Each row comes from the steps of one path. Every step used is in the known rows, and no mark comes twice. Write the path behind each row, first mark first.
In the rows, zero is written as 128.
Known rows
menafo -> diri -> magakod: [152 155 118 111 150 132 121 141 137 150 132 134 138 136 146 134 110 134
 118 127 150  97 115 145  94  89 144  86 126 134 127 101 137 130 130 146
 134  97 157 119 189 106 109 140  89 155 128 141 112  96 106]
gomef -> diri: [132 138 117 125 114 138 126 141 114 135 130 125 122  99 118 149 134 131
 132 131 141 126 158 125 119 107 124  98 119 124 118 115 135 120 142 129
 122 151 127 135 130 126 149 117 109 130 112 131 115 128 158]
pivur -> vuzi -> nokel -> sapa: [ 96  71 138 109 168 148 134 147 129 108 140 119 137 125 148 127 122 141
 121 137 138 115 131 184  53 144 135  72 176 138 130 155 141 106 114 158
 130 103 150 119 104 133 117 120 150 102 105 105 134  99 140]
vuzi -> nokel -> sapa: [102  81 122 130 149 141 135 140 113 106 139 122 128 126 153 134 115 127
 120 139 130 122 124 164  79 134 118 113 167 147 135 143 137 129 125 148
 124 117 121 122  98 113 132 138 158 109 112 108 132 108 125]
magakod -> diri: [111 139 129 103 134 104 125 126 153 140 136 124 142 105 124 146 149 120
 133 122 122 124 146 135 153 139 123 155 138 134 115 110 137 124 123 128
 119 137 158 130 148 137 126 135 100 144 109 132 129 121 124]
gomef -> diri -> menafo: [144 172 103 150 156 138 121 141  89 141 117 126 104 117 122 148 130 124
 139 148 148 101 149 119  99 115 146  70 106 108 121 100 149 117 142 121
 127 132 124 141 162 130 153 119 104 130 138 125 121 133 155]
vifo -> diri -> magakod -> nokel: [141 167  85 105 148 124 105 146 120 128 120 141 136  94 157 132 150 137
 137 120 142 129 118 141 155 113 122 137 103 132 140 100 157 130 123 148
 116 130 162 129 137 119 110 153 108 120 125 118 151  88 115]
vifo -> diri -> menafo: [136 168 116 143 171 120 117 134 117 144 110 139 108 129 130 126 142 124
 138 166 125  98 116 120 141 107 134 115 115 106 139 105 168 114 127 128
 129 139 133 140 139 126 134 135 132 126 167 131 149 148  96]
menafo -> diri -> tamini: [142 140 117 105 140 140 130 125 113 127 127 133 124 124 136 122 112 137
 123 126 137  97 109 122  97 100 137  89 131 139 132  98 148 135 124 118
 154 101 159 115 182 118 119 141 111 158 114 132 105 124  96]
tamini -> diri -> vifo -> gemeb -> sapa -> nokel: [118 147 138 151 174 169 188 122 179 110 119 146  62  63 136 152 134 121
 136 148 125 125 123  94 103 112 157  93  76 137 134 138 152 116 122 143
 121 159 177 149 120 148 179 184 125 105  85  98  91  89 164]
gemeb -> vifo -> diri: [109 117 114 143 155 118 132 130 154 185 120 138 118  97 128 126 153 139
 124 145 128 112 126 127 162 101 131 145 112 112 136 121 150 126 125 129
 127 157 133 142  95 154 129 144 142 114 150 142 145 134 122]
menafo -> diri -> vifo -> gemeb: [155 126 127 123 158 141 160 118 150 113 118 142 108 137 134 151 123 122
 126 161 136 106  91 121  90  81 130  20 100 129 129 107 141 103 131 140
 134 121 152 129 191 124 139 148 125 131  95 134 104 118 164]
nokel -> vuzi -> pivur: [124  72 147  42 145 108 132 134 146 137 126 120 127 120 160 153 140 148
 135 113 126 103 108 140  84 124 139 123 121 117 125 115 123 139 127 161
 133 139 111 115 154 123 115 118  98 142 156 123 178 156 129]
pivur -> vuzi -> nokel -> magakod: [115 109 132 103 196 158 132 136 142 119 131 114 158 145 148 118 122 146
 109 122 147 123 149 198 111 114 128  52 130 118 127 139 123 104 117 153
 112 104 164 126 149 142 121 128 170 112 120  88 138 102 142]
nokel -> magakod -> diri -> tamini: [118 147 133  69 151 137 118 112 139 142 127 119 143 120 137 121 112 137
 127 111 137 104 150 138 146 133 119 134 108 143 133 103 136 128 128 141
 127 122 168 128 186 123 123 169 117 156 121  84 119 110  80]
zovipag -> sapa -> nokel -> vuzi -> pivur: [109 110 125  79 135 113 159 140 146 149 123 127 124  85 175 172 111 150
 129 121 122 117 102 111  78 138 148  88 118 123 120 123 122 142 120 140
 140 136 111 111 133 133 124 133  94 143 142 128 156 141 142]
gemeb -> vifo -> diri -> manol: [117 139 109 178 157 130 120 130 144 192 112 146 105  83 136 129 145 134
 136 150 145  79 101 120 160  93 128 124  92 102 123 117 144 119 131 152
 118 132 125 137 127 149 118 143  97 119 155 160 146 118 136]
nokel -> sapa -> zovipag: [116 109 144 137 125 115 129 129 118 133 134 138 102  97 143 126 118 137
 135 154 126 132 125 116 126 134 136 102 172 148 136 128 143 125 120 133
 134 123  91 133  90 109 132 144 156 127 152 115 131 129 140]
zovipag -> sapa -> nokel -> magakod: [121 145 123 142 122 138 157 126 133 149 119 129 137 111 152 140  81 134
 113 131 130 145 140 105 134 134 126  71 112 129 134 140 116 126 123 132
 125 125 134 129 105 134 135 162 152 126 129 113 103 105 121]
gomef -> diri -> vifo -> gemeb -> sapa: [137 125 112 128 146 182 160 132 137 121 115 140  79  92 121 157 135 132
 142 162 143 113 112 107  65  93 128  58  73 129 118 113 155 107 142 150
 117 154 140 136 146 143 168 146  82  97  97  91 109 116 189]
vifo -> gemeb: [122 120 133 123 138 137 133 126 154 117 123 133 100 133 129 123 146 122
 127 135 125 127 116 131 119 111 117  98 105 142 125 130 141 110 127 135
 128 153 125 146 117 123 139 124 130 121 120 107 123 134 143]
vifo -> gemeb -> sapa -> nokel -> magakod -> diri: [ 94 139 146 127 150 147 166 117 198 161 117 134  92  77 152 146 140 129
 121 134 122 134 129 119 164 113 137 109  99 148 126 130 147 118 116 155
 111 159 159 161 109 156 145 178 122 116 106  80 107  94 149]
sapa -> nokel -> vuzi: [110 127 147 118 132 128 165 129 148 144 114 120 108  79 143 156 131 146
 121 120 126 112 107 122 112 122 130  96 123 124 138 149 131 155 122 140
 131 117 114 136 115 125 129 148 148 117 144 136 154 123 164]
zovipag -> sapa -> nokel -> magakod -> diri -> gomef: [104 170 120 123 136 140 150 120 146 141 120 123 124  90 155 159  88 136
 124 139 133 143 149 118 180 153 128 117  92 137 136 112 125 146 121 138
 112 118 156 127 141 148 129 171 104 141 104 104  94  91 113]
menafo -> diri -> manol: [141 146 114 153 135 133 128 130 128 144 122 145 125 135 141 143 115 121
 127 136 149  86 101 122 122  91 135  71 126 112 114  99 126 118 129 153
 129  98 144 118 181 124 111 132  72 150 115 173 110 103 131]
zovipag -> sapa -> nokel: [119 155 115 162 118 132 158 135 124 134 124 134 121  87 144 147 102 129
 124 136 124 148 118 101 123 137 134  88 122 134 124 131 129 130 118 107
 136 122 133 124  99 134 143 145 128 127 112 138 104 119 136]
tamini -> diri -> vifo -> gemeb: [144 123 135 113 166 142 151 123 164 100 125 139  94 110 119 140 138 118
 135 142 127 114 137 120  97 114 124  96  79 129 131 125 142 101 134 147
 118 164 175 141 164 128 164 157 122 122  82 108 106 112 147]
vifo -> gemeb -> sapa: [115 123 124 122 142 158 139 128 168 121 121 139  89 127 138 112 140 134
 135 136 123 128  99 121 102 118 138 115 109 147 126 128 154 117 124 144
 123 151 127 140  99 137 138 134  81 103 119  92 120 123 144]
vifo -> diri: [128 125 127 117 123 112 123 134 135 146 121 140 120 130 127 126 153 132
 135 143 119 122 136 125 142 103 114 126 116 118 137 116 153 118 126 132
 126 162 137 135  98 123 126 133 142 125 134 129 147 137 100]
sapa -> nokel -> magakod: [126 137 145 140 130 142 155 118 138 145 116 128 120 108 145 137 106 133
 112 133 132 140 137 119 165 111 130  66 114 123 141 146 116 135 129 139
 124 122 126 146 116 136 144 159 191 121 140 111 114 103 139]
gemeb -> vifo: [114 124 115 148 152 127 135 125 150 171 126 124 124  94 131 125 128 136
 120 132 135 118 122 130 147 128 150 139 120 121 124 133 124 138 125 119
 129 129 126 136 118 156 127 138 126 114 145 139 127 129 150]
gomef -> diri -> vifo -> gemeb -> sapa -> nokel: [129 138 125 149 141 188 183 131 144 129 108 146  61  49 136 174 134 131
 136 162 144 125 111  92  91  89 142  34  79 131 121 131 156 112 140 141
 124 143 134 151 133 146 180 160 117  95  88 100 100 108 210]
vuzi -> nokel -> sapa -> zovipag: [106 104 124 153 158 127 136 139 117  96 137 132 105  95 158 136 129 137
 123 150 134 132 121 162 115 123 133  88 176 150 127 125 142 124 121 134
 128 107  97 130  98 107 144 134 178 122 136 106 139 123 145]

Which path is each row?
[143 166  90 117 148 132 110 141 114 111 126 126 139  86 159 133 130 136
 130 105 146 133 116 148 129 136 137 143 110 138 130 114 134 140 127 137
 118 101 152 126 165 119 110 147  98 121 113 116 133  76 128]
diri -> magakod -> nokel
[109 157 142 119 132 116 156 118 163 162 123 121 135  79 141 157 133 125
 116 127 125 134 154 128 192 123 122 104 123 134 127 129 122 130 123 146
 116 135 161 147 141 142 139 168 167 136 112 118 114  99 137]
sapa -> nokel -> magakod -> diri
[117 124 103  68 135 119 142 131 131 120 117 116 145  89 148 148 147 146
 128 105 126 127 112 141 113 141 120 118 126 124 140 125 133 152 118 143
 119 120 137 128 127 126 101 141  94 107 119 132 165 104 182]
magakod -> nokel -> vuzi
[117 120 106 133 122 107 131 131 105 119 129 136 118  53 155 128 138 142
 135 137 128 156 126 122 141 156 137 111 177 149 143 123 141 133 112 133
 130 115 112 135  97 122 123 149 143 108 120 124 135  98 170]
magakod -> nokel -> sapa -> zovipag
[ 98 122 149 111 148 156 173 127 184 145 108 131  71  68 149 147 142 146
 125 130 118 112  90 114  94 108 139  82  93 142 138 147 157 145 115 155
 127 139 112 151  78 133 138 157 112  92 138 105 143 115 185]
vifo -> gemeb -> sapa -> nokel -> vuzi
[105 162 124 123 128 118 155 125 155 163 126 125 142  87 146 159  99 123
 117 132 125 144 154 115 154 146 120  94 115 134 121 119 122 124 117 129
 121 138 161 135 119 148 134 167 131 143 108 122 106  98 124]
zovipag -> sapa -> nokel -> magakod -> diri
[134 150 130 114 160 132 111 143 152 142 140 127 131 116 134 127 123 122
 134 112 143 107 169 147 103 121 145 165  97 136 129 115 141 126 128 147
 119 138 175 133 149 114 135 145  88 146 117 110 111  87  77]
tamini -> diri -> magakod
[114 151 137 145 151 142 143 126 164 120 119 148  70  84 144 115 148 142
 137 147 125 136 107 115 132 114 152 101 113 148 120 112 164 113 115 126
 126 141 106 147 100 131 151 136 107 112 146  89 128 140 165]
vifo -> gemeb -> sapa -> zovipag
[137 108 107  30 163 122 113 147 128 120 123 121 142  82 186 157 137 156
 136  93 145 107 104 164  82 134 144 132 110 127 130 105 127 145 125 173
 120 110 132 110 195 113  98 140  65 134 138 108 181  96 130]
diri -> magakod -> nokel -> vuzi -> pivur
[116 117 119 120 175 149 136 132 128 121 130 118 146 158 152 131 113 131
 105 125 138 128 139 179 131 107 116  89 119 126 131 131 115 128 132 147
 111 115 135 130 129 127 135 142 171 123 134  99 129 106 136]
vuzi -> nokel -> magakod
[142 119  98  29 170 108 128 147 138 147 128 124 151  84 191 167 131 156
 126  98 145  93  92 170  67 106 156  89 123 127 128  77 132 148 119 174
 128 104 153 102 223 110  86 138  53 152 129 136 163  91 142]
menafo -> diri -> magakod -> nokel -> vuzi -> pivur
[132 139 125 102 133 138 112 130 120 124 121 143 112 119 127 109 137 139
 140 135 130 102 120 116 136 104 116 149 104 138 147 104 167 125 128 128
 146 144 147 125 136 114 131 146 121 140 132 107 139 143  72]
vifo -> diri -> tamini
[ 97 103 145 131 180 133 130 141 121  97 138 130 119  89 156 123 141 154
 120 151 141 122 127 178  89 133 150  57 187 145 126 138 149 106 108 137
 130  97 125 125 112 123 131 124 180 110 129  96 141 112 156]
pivur -> vuzi -> nokel -> sapa -> zovipag
[140 118  94  24 145 127 115 162 114 140 124 120 133  61 176 180 143 158
 144  99 159 105 132 159  72 111 135  99  92 124 118  89 139 143 140 176
 116 134 133 117 200 108 113 127  47 136 129 107 176  98 163]
gomef -> diri -> magakod -> nokel -> vuzi -> pivur
[136 137 131 135 144 195 185 119 150 143 107 140  73  68 142 166 109 139
 127 160 149 127 128 100  99  82 135   4  62 130 133 132 140 114 145 163
 112 154 139 154 140 149 174 182 146  96 103  78  99  91 193]
gomef -> diri -> vifo -> gemeb -> sapa -> nokel -> magakod
[140 138 126 166 166 166 196 118 164 125 115 151  70  80 150 162 120 129
 121 169 131 117  66  96  94  78 163  25 105 135 133 123 152 119 122 140
 137 117 151 138 164 145 158 176 124 117  95 127  88 100 182]
menafo -> diri -> vifo -> gemeb -> sapa -> nokel
[117 163 139  97 145 143 141 113 142 147 119 126 125  75 144 140 115 134
 123 118 137 115 145 127 170 121 128 107 104 142 135 119 135 136 125 133
 132 118 165 142 178 132 140 182 163 152 114  96 113 103 103]
sapa -> nokel -> magakod -> diri -> tamini
[112 173 115 102 140 140 144 122 137 151 121 126 134  83 149 143  84 134
 121 117 133 123 145 111 142 138 126 102  98 151 128 109 136 131 119 116
 138 117 167 124 154 138 137 180 119 159 106  89  98 102  97]
zovipag -> sapa -> nokel -> magakod -> diri -> tamini
[129 144 123 160 147 131 120 136 140 130 128 138 113 104 123 133 134 113
 143 124 141  96 151 121 135 120 129 140  97 116 115 115 127 112 130 160
 113 134 156 129 133 123 137 143  73 143 105 145 109  97 121]
tamini -> diri -> manol
[113 137 143  80 145 138 120 113 146 138 122 118 132 130 139 135 116 137
 126 127 137 120 160 149 177 142 119 153 101 132 138 108 128 140 131 160
 104 124 151 125 161 140 119 159 100 139 111  96 117 103 102]
nokel -> magakod -> diri -> gomef
[120 162 126 142 138 120 115 129 141 147 124 137 128 103 130 154 143 118
 139 123 136  94 121 131 153 132 117 143 113 123 101 104 127 114 125 154
 114 114 149 130 177 136 114 140  57 149 105 153 131 110 134]
magakod -> diri -> manol
[113 148 139 112 154 136 125 130 133 112 130 124 108 119 128 122 128 133
 135 128 132 124 178 130 146 141 138 175  95 125 141 115 139 137 130 141
 113 144 159 128 124 133 143 145  86 137  99 118 105  99  98]
tamini -> diri -> gomef
[102 128 120  99 180 134 136 130 153 133 137 116 157 137 147 151 135 123
 111 128 130 124 159 189 156 116 109 120 132 131 117 113 127 122 126 149
 102 126 166 134 153 134 133 144 154 137 109 102 132 103 126]
vuzi -> nokel -> magakod -> diri
[109 129 123 114 120 131 167 137 142 149 115 123 123  85 150 163 107 144
 126 129 124 121 111 110  90 135 129  82 118 130 132 137 130 147 113 129
 134 121 121 123  91 129 123 146 109 122 134 135 140 124 158]
zovipag -> sapa -> nokel -> vuzi
[108 130 133  69 205 158 119 130 144 112 132 112 162 106 147 119 128 149
 114 111 148 102 154 206 111 128 123  81 122 140 120 109 144 106 118 149
 124  99 198 119 198 136 122 146 128 146  96  67 128  93 101]
pivur -> vuzi -> nokel -> magakod -> diri -> tamini
[145 153 112 115 132 147 112 152 115 152 130 128 121 101 133 145 125 137
 132 123 160 109 155 142  99 103 130 105  95 130 117 108 140 126 146 143
 119 125 137 131 158 106 134 126  91 136 129 110 122 104 137]
gomef -> diri -> magakod
[120 157 106 160 197 119 127 127 132 184 108 135 104 107 133 128 138 132
 133 162 132  91 115 124 141 105 161 121 102  96 139 110 166 124 125 120
 130 143 129 152 128 157 140 147 135 111 180 143 149 144 127]
gemeb -> vifo -> diri -> menafo
[101 160 152 111 150 136 144 113 147 142 118 123 109  82 150 152 114 138
 122 140 134 134 156 133 199 134 133 124  98 130 140 124 128 148 130 149
 110 112 149 135 156 144 136 176 133 136 114 102 108  90 122]
sapa -> nokel -> magakod -> diri -> gomef
[131 173 125 139 187 125 124 136 128 131 123 125 113 127 122 125 131 112
 139 136 130 104 164 126 115 131 157 141 112 112 132 110 149 119 126 128
 122 141 170 146 149 129 152 139  94 139 137 134 112 123 105]
tamini -> diri -> menafo
[119 193 135 135 171 121 146 119 135 158 110 122 118  96 145 157 120 116
 122 143 130 112 147 128 172 129 150  91 116 112 131 121 138 127 126 137
 120 113 158 159 178 144 146 170 163 139 142 119 119 110 133]
sapa -> nokel -> magakod -> diri -> menafo
[105 139 113  88 183 152 123 125 135 115 130 115 145 132 154 130 115 131
 120 117 141 103 147 182 140 114 108 116 114 146 124 100 138 130 127 138
 120 109 173 128 188 123 137 159 132 154 111  77 131 105  88]
vuzi -> nokel -> magakod -> diri -> tamini
[117 108 144  78 219 160 155 123 179 105 126 124 141 123 147 154 148 134
 113 152 144 109 127 202  91 108 114  13  96 134 116 126 137  80 123 164
 101 115 198 135 206 148 142 157 157 115  74  74 131  94 168]
pivur -> vuzi -> nokel -> magakod -> diri -> vifo -> gemeb
[145 127 125 127 165 166 170 120 163 120 118 149  89 122 140 142 120 130
 127 160 133 108  73 110  67  87 147  51 104 134 128 105 156 110 121 147
 131 126 157 127 173 140 138 160  91 117 100 120 101 106 153]
menafo -> diri -> vifo -> gemeb -> sapa
[136 144 102 126 146 110 123 143 112 132 135 143 121  65 180 143 110 143
 123 135 152 130 114 137 114 118 154  72 174 160 137  91 151 132 113 145
 134  87 135 124 162  92 104 164 112 135 123 129 116  67 146]
menafo -> diri -> magakod -> nokel -> sapa -> zovipag
[113 120 126 120 186 150 134 146 133 101 136 116 147 122 139 128 145 143
 119 131 138 122 127 194  88 123 137  72 142 123 117 138 133 108 117 135
 124 100 158 123 143 145 132 109 140 111 110 113 134 110 155]
pivur -> vuzi -> nokel
[125 141 111 132 168 125 112 140 155 197 121 136 116  90 144 125 136 143
 123 133 146  93 126 142 137  94 142 151  88 122 133 115 158 132 130 140
 123 139 139 138 142 137 120 153 112 124 170 122 146 116 103]
gemeb -> vifo -> diri -> magakod
[147 117 136 125 149 152 148 117 146  99 116 139 100 128 131 140 130 126
 136 160 132 116  91 121 102 109 114  71  86 131 131 134 135 104 136 138
 127 130 133 134 175 128 151 143 147 115 107 104 125 128 157]
diri -> vifo -> gemeb
[114 162 112 122 224 131 129 128 130 122 120 115 140 141 150 153 121 120
 111 140 137 103 145 185 138 121 134  85 117 115 119 101 138 118 128 142
 106 110 162 142 191 137 141 152 141 135 137 105 132 112 114]
vuzi -> nokel -> magakod -> diri -> menafo
